In the rows, 128 means zero.
Known rows, with every step that occurs
gidob > dere > bisut > dofe: [ 88 122  77 162 111 124  80 165 185 179 136 156 159  91 100 117 149 115
 106 135  97  90 147 135 158 115 118 128 131 164 148 133 144 196  81 125
 119 115 139 136 149  67  99]
dere > suge > dofe: [115  49 112 143  97 177 106 122 163 155 142 127 145  99 144 116 152 129
 110 140 113  98 165 147 132 115  83 128 126 171 137 132 124 145 126 114
 128  99 157 110 174  74  72]
bisut > dofe > suge > kigeget > pasu: [110  69 144 143 107 212  53 122 164 157 161  93 147 108 154 141 122 115
 134  99  81 109 170 116 118 160 106 148 123 193 172  98 148 139 115 125
 126 103 178 170 148 116 126]
gidob > kigeget > bisut > dere > salo > vipu > gapin > numatut > vikim: [ 73 157 105 141  88 118  66 172 156 148 198 125 157 135  54 132 129 131
 122  94 102 106  54 135  90  44 101 137 206 157 214 139 163 117 112 125
  71 126 189 135 142  50  86]
pasu > dofe > vikim: [117  67 113 159  85 138  91 125 142 130 172 138 162 135 120 141 136 126
 135 101 113 117 147 129 141 116 102 120 118 164 151 144 152 150  67 127
 149 116 158 111 159  85 105]
gapin > numatut > salo: [ 74 105 161 118  96 129 118 150 150 140 172 109 173 123 117 127 149 139
 110 118 126 135 108 122 124  99 116 135 142 155 172 131 142 110  76 107
 142 139 124 113 120  58 103]
pasu > dofe: [ 97 100 130 133  83 149 107 133 160 150 166 108 150 133 132 115 142 133
 126  99 108 109 149 130 156  96 109 134 121 154 148 138 155 167  83 115
 157 102 137 117 148  85 104]
dofe > vikim > numatut: [ 98  91 125 152  80 134 103 175 150 147 173 156 177 118 138 167 156 149
  86 102 124 151 143 115 129 136 109 134 130 158 157 128 128 112  75 123
 143 139 151 101 147  79 105]
vikim > numatut > salo > vipu > gapin: [ 78 148 164 122  82 158 134 175 127 144 157 108 156 149  96 122 136 166
 100 109 123 147 110 123 136  90 115 167 163 137 186 170 125  99  71 109
 144 140 106 105 135  36  94]
suge > kigeget > pasu > dofe > vikim: [120  68 153 160  95 184  67 149 138 127 183  94 153 135 146 151 111 114
 143  89  90 109 169 114 130 118 121 153 138 174 156 119 169 118  80 109
 133 114 188 133 152 113 133]
vipu > gapin: [107 120 104 128 113 126 132 131 134 143 158 126 151 117  93 132 130 151
  99 106 121 107 127 126 131 104  99 159 131 169 185 147 143 142  98  95
 133 112 131 119 152  87 101]
dere > bisut > dofe > suge > kigeget > pasu: [105  67 118 150 100 217  49 131 168 174 154 121 148  93 141 156 134 106
 126  90  71  92 176  98 116 138 105 138 121 192 152  94 146 148  84 134
 105 113 183 183 140  89 116]
gapin > numatut > nekar: [ 82 111 150 130  95 140  96 161 160 165 152 125 161 102 130 140 151 130
  89  92 111 141 110 154 125 102 120 124 146 128 171 131 166 135  92  84
 148 141 137 142 139  88 106]
dofe > suge > kigeget > bisut > dere > salo: [ 93  83  69 118  79 176  79 134 146 154 180 147 176  98 128 138 157  99
 138  58  95 123 155 115  93  88 117 142 155 194 147 118 175 127 139 159
  94 123 212 158 153  67  84]
kigeget > bisut > dere > gidob > dofe: [101 121  86 167  63 147  78 130 181 147 155 157 157  98  79  93 160 120
 113 119 116  90 150 134 156  70 100 121 137 195 167 132 157 189 152 154
 136 107 148 132 178  65  89]
pasu > dofe > vikim > numatut > salo > vipu > gapin: [ 93 100 146 157  71 161  98 151 116 119 175 122 153 169  91 133 128 156
 132  88 104 141 117 124 137  90 110 144 152 139 177 182 137  94  41 127
 139 144 121  96 144  19  90]
kigeget > bisut > dofe > suge: [ 99  63  98 144  89 174  64 109 161 174 164 159 156  93 135 140 152 115
 128 100  91 110 168 115 138 126 100  97 104 185 164 121 150 165 104 145
 142 107 151 166 150  65 103]
kigeget > pasu: [108 116 171 137 107 171  96 171 150 161 157  93 159 105 112 138 129 125
 104 120 114 107 158 113 142 132 111 147 132 180 179 133 147 134 113 101
 159 112 151 143 140 102 127]
dofe > pasu: [105 104 149 120 104 149 107 148 160 148 163 114 162 103 128 139 137 142
  95 106 123 115 141 131 133 146 102 125 128 182 166 133 124 155  92 115
 162  89 146 140 158 110 107]
dere > suge > dofe > vikim: [133  15  97 167  97 166  91 115 148 137 148 156 156 101 135 147 147 119
 114 138 114 104 160 144 119 137  77 113 123 181 139 138 122 129 109 129
 118 111 178 105 185  73  71]
nekar > numatut > salo > vipu: [ 97 135 196  99  71 160 118 191 139 147 149 102 174 133 108 116 152 140
 121 128 131 155 119 145 134  89 129 153 140 142 165 160 115 125  70 122
 178 127 130 104 126  50 104]
vikim > numatut > gapin: [ 89 126 159 129  81 155 128 175 157 159 182 116 160 103 145 150 149 156
  96 110 125 152 129 110 137  98 120 137 135 139 175 161 142 127  88 109
 134 127 109  98 144  65  97]
bisut > dere > gidob: [110 124 102 152  81 150 114 117 168 140 161 141 169 106  75 109 168 133
 118 102 137 119 130 143 135 102  93 137 140 187 184 130 153 170 146 148
 132 113 142 121 174 109  83]
gidob > kigeget > bisut: [ 96 129 135 125  85 122  90 190 156 168 189 129 147 122 149 138 131 135
 117 125 114 105 156 109 142  73 102 135 156 176 158 105 156 144  88 100
 142 109 174 120 127  95 116]
vikim > numatut: [ 77 128 139 128  79 144 118 180 164 166 170 129 163 116 149 139 161 154
  81 102 122 144 144 112 145 116 116 145 135 144 154 122 132 129  90 112
 152 125 131 109 134  81 105]
vipu > salo: [112 106 117 121 101 127 130 152 127 143 170 112 164 135  99 114 144 129
 108 116 136 106 131 140 132 102  82 147 135 149 197 128 146 119  76 115
 157 104 134 115 142  91 112]
gidob > kigeget > suge > dofe > pasu: [126  58 140 118 109 155  71 143 168 161 189  87 103 128 165 126 114 135
 123 143 112 100 139 141 146 143  68 138 146 204 139 108 124 113 112 102
 131  70 175 119 163  86 104]
vikim > numatut > nekar: [ 81 120 160 124  70 152 105 187 156 180 154 130 162 103 162 140 157 148
  76  91 110 160 136 147 140 102 127 138 148 113 159 140 156 124  95  91
 164 149 130 125 143  85 100]
gidob > dere: [ 95 135 114 142 115  99 115 174 163 153 145 114 164 114 112 121 134 129
  98 131 128 117 142 142 156 120 114 154 142 171 153 147 145 167 114  99
 143 111 143 112 152  95 112]
dofe > vikim > numatut > salo > vipu > gapin: [ 97 113 150 146  87 149 120 167 111 126 166 137 167 152  83 152 133 160
 107 109 124 154 107 119 121 112 106 154 158 148 191 178 122  82  56 121
 132 154 125  98 144  36  92]
suge > kigeget > gidob > dofe > vikim: [147  59 138 154  92 122 109 153 140 112 161 119 146 150 134 119 125 131
 128 143 120 112 156 130 145 105  87 155 140 177 146 119 156 128  80 116
 120 120 171 120 187 108 127]
dere > salo > numatut: [ 74 134 142 120  85 173 109 195 158 154 173 134 180 112  83 126 175 122
  93  91 125 154 135 136 105 112  95 130 147 129 169 124 139 119  84 121
 160 125 182 129 141  81  96]
bisut > dofe > suge > kigeget > gidob > dere > salo > numatut: [ 94  86 125 157 101 181  67 171 162 142 179 121 154 123 101  98 157 109
 134  87  93 153 156 163 120 125  90 128 157 158 161 100 166 108  98 134
 112 121 197 165 173  87 106]
suge > dofe > pasu: [109  67 132 120 105 172  96 126 165 136 153 108 133  96 141 115 134 131
  89 123 115 108 163 141 139 135  95 129 126 186 139 139 122 145 104 116
 162  73 140 123 179  94  88]
bisut > dere > suge > kigeget > gidob > muzudop: [146  88 132 141 102 173  95 161 160 158 157 133 147 104 102 123 140 114
 147 127 127 119 135 160 151  74  97 126 154 179 163  93 144 134 117 133
  75 114 166 116 173 112  99]
salo > numatut: [ 84 147 148 124  92 167 114 180 161 163 156 124 167 105 104 146 152 132
  87 107 131 161 140 124 133 118 101 132 131 127 168 120 125 132  84 102
 170 121 143 120 136 105 111]
pasu > dofe > suge: [100  67 114 142  82 158  89  97 157 143 161 115 149 133 136 137 144 128
 134  79 105 113 154 129 145 123  90 119 105 186 141 140 147 167  89 129
 150 100 149 133 153  70  97]

Rows
[101 135 150 127 100 170 128 175 127 140 186 100 165 112  78 137 139 122
 109 114 139 153 115 137 121  87  87 130 139 103 225 156 140  93  66 103
 155 112 114 106 142  77 102] -> vipu > salo > numatut > gapin
[108  79 113 118  99 154 116 122 151 145 159 111 159 124 164 156 137 130
 117  88 117 134 155 123 113 129  98 158 128 185 143 113 141 144 103 115
 123 107 176 136 150 115 107] -> dofe > suge > kigeget
[104 129 186 110  91 153 140 163 137 147 144  96 168 148 100 116 139 133
 127 142 139 143 123 134 139 101 106 153 152 152 174 174 133 137  78 119
 166 127 126 115 138  73 108] -> numatut > salo > vipu
[120  28 107 150  89 163  90 139 144 163 180 145 134 120 151 156 150 138
 104 123 113 148 150 115 144 144  88 137 124 167 129 130 135  74 103 121
 125 124 153  99 165  41  99] -> kigeget > suge > dofe > vikim > numatut
[ 78 143 192 113  72 161 130 194 147 155 156 106 168 145 125 122 153 152
 106 123 130 165 127 123 143 101 120 152 160 134 165 159 125 114  68 122
 166 141 115 104 126  48 102] -> vikim > numatut > salo > vipu
[ 97  94  98 183  37 164  49 167 162 145 171 179 163 101 142 129 152 123
 104  80  91 137 149 151 128  65 132 131 173 150 157 123 180 132 134 139
 117 155 174 132 184  78  88] -> suge > kigeget > bisut > dere > gidob > dofe > vikim > numatut > nekar
[129  48 113 119 110 161 116 118 150 172 163 108 121 117 140 121 140 127
 120 142 120 120 150 127 154 122  82 151 118 171 135 136 144 120 126 104
 136  99 147 120 165  66 104] -> kigeget > suge > dofe
[112  83 158 131 105 190  83 140 145 150 162  83 154 113 154 164 120 119
 117  86 104 122 169 107 115 146 103 163 132 202 160 108 146 120 117 107
 127 109 186 157 142 116 128] -> dofe > suge > kigeget > pasu
[106  69 154 158  90 194  59 114 153 152 162  82 143 119 126 143 127 117
 133  77  92  98 168 114 147 136  95 119 108 201 158 137 151 145 104 120
 154 100 161 154 142  69 115] -> kigeget > pasu > dofe > suge
[130  49 144 148  88 169  74 120 173 141 206 100 105 134 137 110 134 143
 127 128 126  94 144 155 140 134  48 120 151 227 154  99 133 122 125 119
 133  68 180 125 184  96  91] -> dere > gidob > kigeget > suge > dofe > pasu
[111  75  85 163  60 196  45  97 170 135 188 160 137 112 101 127 150  94
 156  52 111 111 165 151 147  54 105  97 130 217 144 102 169 173 117 164
 102  96 176 129 171  79  89] -> pasu > dofe > suge > kigeget > bisut > dere > gidob > muzudop
[ 92 143 139 137 105 150 102 159 142 154 140 115 140 125  72 138 130 138
  93  85 110 132  85 167 124  95 110 146 167 129 201 163 155 131  88  78
 133 139 124 153 150  69  98] -> salo > vipu > gapin > numatut > nekar
[106  65 105 128  97 177  86 106 169 154 160 124 154 121 164 132 140 125
 133  99  95 126 155 132 115 143  97 145 121 177 154 101 141 159 102 133
 119 106 166 148 154 117 105] -> bisut > dofe > suge > kigeget
[ 91  62 106 132  73 176  79 113 143 151 186 122 143 124 175 145 133 116
 148  57  84 117 184 106 138  75 116 130 123 179 125 115 172 151  91 123
 130 101 180 149 143  74 109] -> pasu > dofe > suge > kigeget > bisut
[ 94 102  57 136  79 201  65 112 133 135 178 127 142 135  81 119 133 107
 164  31  71 102 138 129 108  55 112 153 166 184 162 153 179 138 118 158
  84 108 196 164 164  30  74] -> pasu > dofe > suge > kigeget > bisut > dere > salo > vipu > gapin
[106 135 158 117 103 147 143 143 117 133 145 101 155 147  71 117 123 148
 124 129 131 127 105 136 131  87 103 168 155 153 196 187 134 123  80 105
 144 126 116 117 143  61  95] -> numatut > salo > vipu > gapin
[ 73 109 134 126 109 124 122 131 126 128 175 113 159 123  86 126 134 152
 109 104 118 118  93 119 116  89 111 148 145 158 195 142 142  93  79  94
 122 140 117 116 124  40  93] -> vipu > gapin > numatut > salo
[ 97  95 143 162  71 167  41 150 184 148 215 147 141 109 127 107 146 142
 125 109 100  77 158 143 132 114  82  81 150 209 188  83 147 171  95 146
 152  78 178 163 164 107  99] -> dere > gidob > kigeget > bisut > dofe > pasu
[131  92 158 119  98 146 145 163 134 142 177  99 143 135 144 118 137 143
 128 114 125 134 162 121 147  79 104 166 150 156 156 108 168 120  90 100
 128 116 155 136 163 130 129] -> suge > kigeget > gidob
[108 120 158 114  83 150 115 172 149 148 174 118 165  92 129 143 148 144
 110 116 125 142 120 132 127  86 128 140 114 150 174 160 132 137  95 108
 147 111 123  97 143  63  96] -> nekar > numatut > gapin
[106  53  86 142  90 206  55 119 165 170 159 144 147  50 130 123 140 113
 116 109  84  87 167 131 136 108 107  98 135 195 143 132 127 144 157 148
 118  81 164 145 181  54  61] -> kigeget > bisut > dere > suge > dofe > pasu
[132  78  90 153  83 158  81 110 178 154 189 117 112 131 113  98 141 130
 145 138 127 106 130 149 147 100  57 148 156 209 158 103 154 132 164 135
 102  96 165 101 181  90  80] -> bisut > dere > gidob > kigeget > suge > dofe
[ 94  83 114 161  81 154  73 159 167 157 174 166 169 114 138 143 161 143
 100 114 100 138 141 126 132 151 108 116 122 148 167 115 130 131  72 143
 141 133 144 114 152  80 102] -> bisut > dofe > vikim > numatut
[107 103  92 128  97 168 106 139 165 164 153 122 177  98 142 136 140 127
 133 106 104 117 131 135 113 107 114 159 154 162 159 105 138 152 146 131
  85 114 178 123 154 114  85] -> bisut > dere > suge > kigeget
[118 115 114 147 106 116 126 192 143 155 159 121 144 115 123 122 136 127
 121 114 115 113 169 117 164  63 114 165 161 163 130 119 170 142  75  98
  98 120 163 142 158  96 121] -> suge > kigeget > gidob > dere > bisut
[ 90 106 174  97  74 144 117 173 133 143 166 118 180 113 133 119 154 146
 112 119 124 145 125 134 129  87 130 150 124 145 159 140 127 118  80 116
 171 130 134  95 121  57 100] -> nekar > numatut > salo
[ 96 111 177 139  73 155 114 186 131 138 162 130 178 149 115 151 149 143
 111 124 135 171 124 122 129 122 112 141 155 143 169 169 122  94  54 136
 154 154 132  95 138  49 102] -> dofe > vikim > numatut > salo > vipu
[ 80 135 180 118  94 148 118 165 151 141 155  97 169 143  93 125 145 131
 117 124 133 147 101 133 129 101 113 139 155 149 178 152 132 121  68 115
 148 136 122 121 124  51 108] -> gapin > numatut > salo > vipu
[ 84 132 170 127  89 146 125 164 157 163 160 113 180 109 114 156 139 140
  83 123 139 170 110 130 122 107  98 127 134  95 181 137 129 133  88  93
 162 122 148 117 147 130 113] -> salo > numatut > vikim
[133  66 145 149  91 149 112 157 158 145 151 101 145 136 147 101 137 144
 135 144 106  88 159 141 149  91  83 145 146 168 145 104 142 143 109 109
 106 106 175 138 178  93 108] -> dere > suge > kigeget > gidob > dofe
[ 72 156  73 139  97 158  79 166 147 152 176 147 158 108  21 123 157 118
 115  63  94 106  96 126 108  64 120 136 178 171 199 150 164 120 117 141
  93 127 161 157 146  15  77] -> kigeget > bisut > dere > salo > vipu > gapin > numatut
[107  88  59 185 110 112  65 159 169 161 143 187 170  95  90 142 144 107
 115 133  99  96 144 136 143 134 109 119 126 174 152 141 143 178  66 137
 110 128 158 130 162  72  98] -> gidob > dere > bisut > dofe > vikim
